Each row was made from one small tree. The marks that hang from a mark follow it in brackets, in the order of their numbers. Every link used is in the known rows. Write each row's tree.
Known rows
k_392[k_477[k_190 k_515]]: | -1.21 | -1.52 | -0.89 |  1.74 | -0.15 |  0.49 | -1.91 | -2.32 |  5.12 | -2.91 |  4.17 | -0.12 |  2.42 |  1.16 | -3.53 | -1.05 | -1.40 | -0.92 |
k_477[k_21 k_392 k_515 k_541]: | -2.94 | -1.41 |  3.08 |  1.16 | -0.94 |  4.06 | -1.55 | -2.41 |  4.10 | -4.17 |  3.43 |  0.75 |  1.33 | -1.47 | -3.37 | -1.37 | -2.73 | -1.38 |
k_506[k_477[k_21 k_515 k_541[k_987]]]: | -3.83 | -3.74 |  1.93 |  1.28 |  0.10 |  4.59 | -1.65 | -1.28 |  4.44 | -4.85 |  2.78 |  0.77 | -1.21 | -1.61 | -2.22 | -0.40 | -2.82 | -0.91 |
k_392[k_477[k_21 k_190 k_515]]: | -2.02 | -2.24 | -0.13 |  1.99 | -0.03 |  1.95 | -1.58 | -3.23 |  4.57 | -3.36 |  3.65 |  0.61 |  1.91 | -0.27 | -3.37 | -1.57 | -1.31 | -1.02 |
k_566[k_477[k_21 k_392]]: | -2.85 | -1.37 | -0.77 | -1.24 | -1.63 |  1.96 |  2.66 | -3.60 | -0.44 | -4.17 |  1.37 |  2.18 | -1.01 | -1.92 | -2.03 | -1.18 | -1.13 | -0.81 |
k_566[k_477[k_190]]: | -1.39 | -1.98 | -2.76 | -2.05 | -1.10 |  0.09 |  0.06 | -2.35 |  1.47 | -2.73 |  2.04 |  1.24 |  0.71 |  0.33 | -2.37 | -1.22 | -0.26 | -0.79 |
k_477[k_21 k_190 k_541[k_987]]: | -2.56 | -4.04 | -0.30 |  0.35 |  0.72 |  3.29 | -3.29 | -1.20 |  2.64 | -4.23 |  0.28 |  2.56 |  0.64 | -1.88 | -2.78 | -1.23 | -0.78 | -0.53 |
k_392[k_477]: | -1.75 | -0.33 | -1.41 |  2.92 | -0.66 |  0.91 | -0.03 | -2.31 |  3.64 | -2.48 |  1.16 |  0.96 |  0.96 | -0.71 | -1.86 | -0.14 | -1.51 | -1.16 |
k_566[k_477[k_21 k_392 k_515 k_541]]: | -3.03 | -1.20 |  2.30 | -0.04 | -0.83 |  3.43 |  0.98 | -3.15 |  4.31 | -5.71 |  4.39 |  0.00 |  0.74 | -0.70 | -2.78 | -1.05 | -2.25 | -1.18 |
k_913[k_477]: | -1.82 | -0.08 |  0.16 |  2.54 | -1.12 |  2.54 | -1.38 | -1.73 |  1.97 | -1.11 | -0.87 |  2.32 | -0.15 | -2.07 | -2.62 | -1.08 | -1.67 | -1.53 |
k_913[k_477[k_21 k_190 k_515 k_541]]: | -1.88 | -2.17 |  3.36 |  3.30 | -0.45 |  5.00 | -4.43 | -2.02 |  6.09 | -3.28 |  2.30 |  1.00 |  1.08 | -1.90 | -4.16 | -2.10 | -1.69 | -1.42 |
k_913[k_477[k_21 k_541]]: | -2.41 | -0.77 |  2.75 |  4.41 | -0.88 |  5.40 | -2.17 | -2.13 |  4.26 | -2.65 | -0.96 |  2.32 | -0.41 | -3.91 | -2.55 | -1.25 | -1.76 | -1.72 |
k_541[k_477]: | -3.04 | -0.82 | -3.15 | -1.45 | -0.91 |  0.81 | -0.66 | -1.49 |  1.71 | -3.14 | -1.12 |  2.04 |  0.54 |  0.32 | -2.50 | -0.87 | -0.84 | -1.04 |
k_477[k_190 k_392 k_515]: | -1.40 | -2.25 |  0.34 | -1.31 | -1.56 |  0.78 | -2.22 | -1.78 |  1.08 | -2.67 |  4.15 |  1.16 |  1.34 |  0.87 | -4.09 | -1.92 | -1.78 | -0.77 |
k_392[k_477[k_190]]: | -0.78 | -1.81 | -2.21 |  2.14 | -0.85 |  0.36 | -1.54 | -2.18 |  3.09 | -2.29 |  1.91 |  1.25 |  1.13 | -0.13 | -2.61 | -0.83 | -0.65 | -0.88 |
k_506[k_477[k_392]]: | -2.03 | -2.47 | -0.37 |  0.25 | -3.02 |  1.61 |  0.75 | -1.75 | -0.64 | -2.23 |  1.79 |  2.26 | -3.01 | -1.77 | -1.91 | -0.67 | -1.79 | -0.99 |
k_477[k_21 k_392 k_541]: | -2.57 | -1.82 |  1.65 |  1.64 | -1.45 |  3.81 | -1.19 | -2.18 |  2.28 | -3.47 |  0.95 |  2.16 |  0.02 | -2.94 | -2.47 | -1.24 | -1.65 | -1.25 |
k_392[k_477[k_21 k_190 k_541]]: | -1.40 | -2.83 |  0.06 |  4.01 | -0.16 |  3.06 | -2.37 | -2.59 |  5.82 | -3.76 |  1.99 |  1.31 |  1.00 | -2.19 | -2.54 | -1.08 | -0.69 | -1.12 |
k_913[k_477[k_392 k_541[k_987]]]: | -2.15 | -1.58 |  1.47 |  3.13 | -0.72 |  3.56 | -1.37 | -0.55 |  1.99 | -4.88 | -0.81 |  2.37 | -1.52 | -2.54 | -3.12 | -0.55 | -1.99 | -0.32 |
k_68[k_477]: | -2.75 | -1.90 | -1.87 |  0.84 | -2.08 |  2.35 | -0.79 | -1.32 | -0.15 | -1.03 |  0.97 |  2.75 | -0.23 | -0.33 | -1.70 | -0.57 | -1.55 | -2.29 |

Write each row's tree
| -2.53 | -2.38 | -2.17 | -2.43 | -0.50 |  0.55 | -2.76 | -1.52 |  3.45 | -3.54 |  2.11 |  1.06 |  1.85 |  2.28 | -4.16 | -1.77 | -0.92 | -0.67 |
k_541[k_477[k_190 k_515]]
| -4.27 | -2.39 | -3.44 | -1.89 |  0.69 |  1.86 | -0.10 | -1.69 |  0.21 | -5.19 | -2.51 |  3.30 | -0.56 | -1.08 | -2.51 | -0.91 | -0.57 | -0.24 |
k_541[k_477[k_21] k_987]
| -1.50 | -3.72 |  1.69 |  0.65 | -1.33 |  2.91 | -3.49 | -1.00 |  5.97 | -2.79 |  5.05 | -0.11 |  0.02 |  0.21 | -2.97 | -1.13 | -1.93 | -1.32 |
k_506[k_477[k_190 k_515 k_541]]
| -1.84 | -2.42 |  1.51 |  3.31 |  0.25 |  3.37 | -3.03 | -2.68 |  7.74 | -4.39 |  4.34 | -0.06 |  2.36 | -0.58 | -3.46 | -1.28 | -1.46 | -1.19 |
k_392[k_477[k_21 k_190 k_515 k_541]]
| -2.78 | -3.27 | -2.24 | -1.54 | -1.94 |  1.48 | -0.56 | -2.50 | -0.46 | -4.29 | -0.41 |  3.67 | -1.14 | -1.07 | -3.75 | -2.33 |  0.17 | -0.32 |
k_541[k_477[k_21 k_190 k_392]]
| -1.18 | -2.14 | -0.94 | -0.55 | -0.61 |  1.59 | -1.46 | -1.82 |  4.43 | -3.73 |  2.71 |  0.32 |  1.11 | -0.06 | -2.27 | -1.00 | -0.33 | -1.05 |
k_566[k_477[k_190 k_541]]
| -1.68 | -3.38 | -1.09 |  0.17 |  0.55 |  1.81 | -3.89 | -0.30 |  3.03 | -3.72 |  0.69 |  1.84 |  1.05 | -0.37 | -2.77 | -0.79 | -0.84 | -0.35 |
k_477[k_190 k_541[k_987]]
| -2.66 | -1.27 |  0.60 |  3.22 |  1.38 |  2.11 | -1.75 | -1.13 |  7.39 | -5.71 |  3.12 | -0.90 |  2.35 |  0.53 | -2.68 |  0.35 | -2.52 | -0.51 |
k_392[k_477[k_515 k_541[k_987]]]
| -1.44 | -4.10 | -1.02 | -0.43 | -3.22 |  1.02 | -0.68 | -1.69 | -0.60 | -2.03 |  2.36 |  2.63 | -2.98 | -1.20 | -2.62 | -1.43 | -0.97 | -0.59 |
k_506[k_477[k_190 k_392]]
| -3.78 | -1.78 | -1.73 | -2.86 | -0.05 |  0.52 |  0.20 | -1.01 |  0.48 | -6.29 |  0.83 |  1.50 |  0.04 |  1.47 | -3.93 | -0.80 | -1.70 |  0.21 |
k_541[k_477[k_392 k_515] k_987]
| -3.11 | -1.13 |  1.49 | -0.25 | -1.40 |  2.45 | -0.35 | -2.85 |  1.07 | -3.26 |  2.57 |  1.64 |  0.79 | -1.41 | -3.40 | -1.63 | -2.56 | -1.21 |
k_477[k_21 k_392 k_515]
| -2.79 | -1.70 |  1.57 |  0.19 | -0.02 |  2.31 | -1.75 | -0.65 |  3.54 | -5.43 |  2.95 |  0.49 |  1.19 |  0.32 | -3.38 | -0.50 | -2.88 | -0.45 |
k_477[k_392 k_515 k_541[k_987]]
| -3.80 | -3.80 | -2.56 | -2.61 |  0.94 |  1.46 | -1.89 | -1.75 |  2.01 | -5.55 |  0.34 |  2.08 |  0.87 |  0.78 | -4.11 | -1.79 | -0.60 |  0.06 |
k_541[k_477[k_21 k_190 k_515] k_987]
| -3.32 | -0.86 | -1.05 | -1.81 | -1.39 |  0.88 | -0.26 | -1.75 |  1.80 | -4.58 |  1.68 |  1.20 |  0.71 |  1.64 | -3.90 | -1.25 | -1.73 | -0.64 |
k_541[k_477[k_392 k_515]]
| -1.24 | -1.29 |  0.96 |  1.50 | -0.83 |  2.24 | -3.35 | -1.75 |  3.61 | -1.89 |  2.31 |  1.11 |  1.12 | -0.12 | -4.25 | -1.93 | -1.51 | -1.21 |
k_913[k_477[k_190 k_515]]
| -2.12 | -3.07 |  0.50 | -0.32 |  1.09 |  2.01 | -4.33 | -0.36 |  4.86 | -4.37 |  3.30 |  0.36 |  2.27 |  1.03 | -3.66 | -0.97 | -1.95 | -0.51 |
k_477[k_190 k_515 k_541[k_987]]
| -2.97 | -3.09 | -2.98 | -1.66 | -0.89 |  1.63 | -1.54 | -2.24 |  1.23 | -3.37 | -1.00 |  3.14 |  0.13 | -0.77 | -3.27 | -2.03 |  0.32 | -0.73 |
k_541[k_477[k_21 k_190]]
| -2.83 | -1.89 |  0.25 |  0.24 | -2.67 |  2.29 | -0.21 | -1.62 |  0.37 | -2.57 |  3.74 |  1.89 |  0.10 |  0.79 | -3.03 | -0.96 | -2.62 | -2.02 |
k_68[k_477[k_392 k_515]]
| -2.27 | -4.36 |  0.01 |  0.51 | -0.29 |  3.09 | -2.45 | -1.29 |  0.85 | -5.09 |  0.76 |  2.88 | -0.68 | -2.48 | -3.20 | -1.45 | -0.85 |  0.03 |
k_477[k_21 k_190 k_392 k_541[k_987]]
| -1.52 | -3.65 | -0.60 | -0.07 | -0.57 |  1.62 | -2.84 | -0.35 |  1.24 | -4.79 |  1.23 |  2.25 |  0.12 | -0.76 | -3.25 | -1.03 | -0.94 |  0.11 |
k_477[k_190 k_392 k_541[k_987]]
| -3.38 | -4.37 | -3.43 | -2.41 | -0.55 |  1.26 | -0.39 | -1.68 | -1.88 | -5.99 | -1.21 |  4.17 | -1.88 | -0.71 | -3.86 | -1.81 |  0.21 |  0.58 |
k_541[k_477[k_21 k_190 k_392] k_987]
| -2.97 | -2.18 | -0.48 |  4.10 |  1.15 |  3.47 | -0.78 | -1.96 |  4.98 | -5.38 |  0.05 |  1.35 |  0.42 | -2.57 | -1.85 |  0.14 | -1.61 | -0.56 |
k_392[k_477[k_21 k_541[k_987]]]
| -2.85 | -3.68 |  0.87 |  0.24 |  1.24 |  3.40 | -4.12 | -1.27 |  4.35 | -4.72 |  2.58 |  1.01 |  1.62 | -0.49 | -3.57 | -1.42 | -1.58 | -0.54 |
k_477[k_21 k_190 k_515 k_541[k_987]]
| -1.77 | -3.10 | -0.57 | -0.71 | -1.82 |  1.90 | -1.20 | -2.54 | -0.92 | -2.44 |  1.00 |  3.45 | -0.53 | -2.09 | -3.23 | -2.10 | -0.82 | -0.86 |
k_477[k_21 k_190 k_392]
| -2.04 | -2.99 |  2.62 |  0.79 | -1.09 |  3.53 | -3.23 | -2.26 |  3.86 | -4.04 |  3.90 |  1.14 |  1.21 | -0.93 | -4.06 | -2.11 | -1.81 | -1.04 |
k_477[k_21 k_190 k_392 k_515 k_541]
| -1.56 | -2.55 | -1.88 |  2.81 | -0.47 |  1.71 | -1.20 | -3.09 |  2.89 | -2.45 |  1.25 |  2.07 |  0.55 | -1.83 | -2.57 | -1.34 | -0.57 | -0.96 |
k_392[k_477[k_21 k_190]]
| -3.15 | -2.71 |  0.68 |  0.74 | -0.08 |  3.49 | -0.96 | -1.48 |  0.95 | -5.16 |  0.32 |  2.79 | -0.72 | -2.66 | -2.48 | -0.81 | -1.85 | -0.38 |
k_477[k_21 k_392 k_541[k_987]]
| -1.25 | -2.57 |  1.95 |  0.21 | -1.42 |  2.12 | -3.45 | -1.21 |  4.28 | -3.59 |  4.55 |  0.37 |  1.91 |  0.63 | -4.05 | -1.69 | -1.88 | -1.00 |
k_477[k_190 k_392 k_515 k_541]
| -2.79 | -2.23 |  2.33 |  3.10 | -0.53 |  5.05 | -1.07 | -1.42 |  1.38 | -5.41 | -1.36 |  3.31 | -2.17 | -4.09 | -3.08 | -1.02 | -1.90 | -0.37 |
k_913[k_477[k_21 k_392 k_541[k_987]]]
| -3.99 | -1.45 | -0.23 | -1.47 | -1.26 |  2.23 |  0.37 | -2.77 |  1.39 | -5.01 |  1.29 |  1.99 |  0.03 | -0.07 | -3.84 | -1.85 | -1.69 | -0.68 |
k_541[k_477[k_21 k_392 k_515]]
| -1.93 | -3.79 | -0.70 |  3.23 |  1.08 |  3.01 | -2.13 | -1.82 |  4.85 | -5.50 |  0.85 |  1.78 |  0.45 | -1.92 | -2.55 | -0.64 | -0.68 | -0.14 |
k_392[k_477[k_21 k_190 k_541[k_987]]]
| -3.02 | -1.59 |  1.17 |  0.12 |  1.02 |  2.60 | -3.08 | -0.61 |  5.29 | -4.41 |  2.70 | -0.10 |  2.42 |  0.56 | -2.82 | -0.32 | -2.69 | -0.83 |
k_477[k_515 k_541[k_987]]
| -0.76 | -1.99 | -0.36 |  3.43 | -0.41 |  1.85 | -2.74 | -1.68 |  6.32 | -3.38 |  2.38 |  0.55 |  1.71 | -0.63 | -2.55 | -0.60 | -0.73 | -0.97 |
k_392[k_477[k_190 k_541]]
| -2.37 | -1.26 |  3.24 |  2.58 | -0.19 |  3.75 | -1.99 | -0.65 |  4.18 | -5.65 |  1.60 |  1.13 | -0.23 | -1.06 | -3.96 | -0.68 | -2.93 | -0.40 |
k_913[k_477[k_392 k_515 k_541[k_987]]]
| -3.75 | -2.18 |  1.71 |  0.67 |  1.30 |  3.95 | -2.57 | -1.47 |  4.75 | -4.87 |  1.99 |  0.85 |  1.67 | -0.89 | -2.82 | -0.66 | -2.51 | -0.92 |
k_477[k_21 k_515 k_541[k_987]]
| -2.00 | -3.47 |  1.00 | -0.48 | -0.03 |  1.86 | -3.22 | -0.56 |  3.23 | -5.37 |  3.72 |  0.79 |  1.22 |  0.51 | -4.06 | -1.16 | -1.86 |  0.03 |
k_477[k_190 k_392 k_515 k_541[k_987]]
| -2.24 | -1.59 | -0.74 |  3.48 |  0.97 |  2.07 | -1.24 | -1.11 |  5.61 | -5.20 |  0.75 |  0.68 |  0.88 | -0.93 | -1.85 |  0.53 | -1.59 | -0.49 |
k_392[k_477[k_541[k_987]]]
| -3.39 | -1.55 |  3.00 |  3.14 |  1.12 |  5.33 | -2.52 | -1.61 |  5.22 | -4.94 |  0.62 |  1.24 |  0.50 | -2.56 | -3.48 | -1.00 | -2.60 | -0.91 |
k_913[k_477[k_21 k_515 k_541[k_987]]]
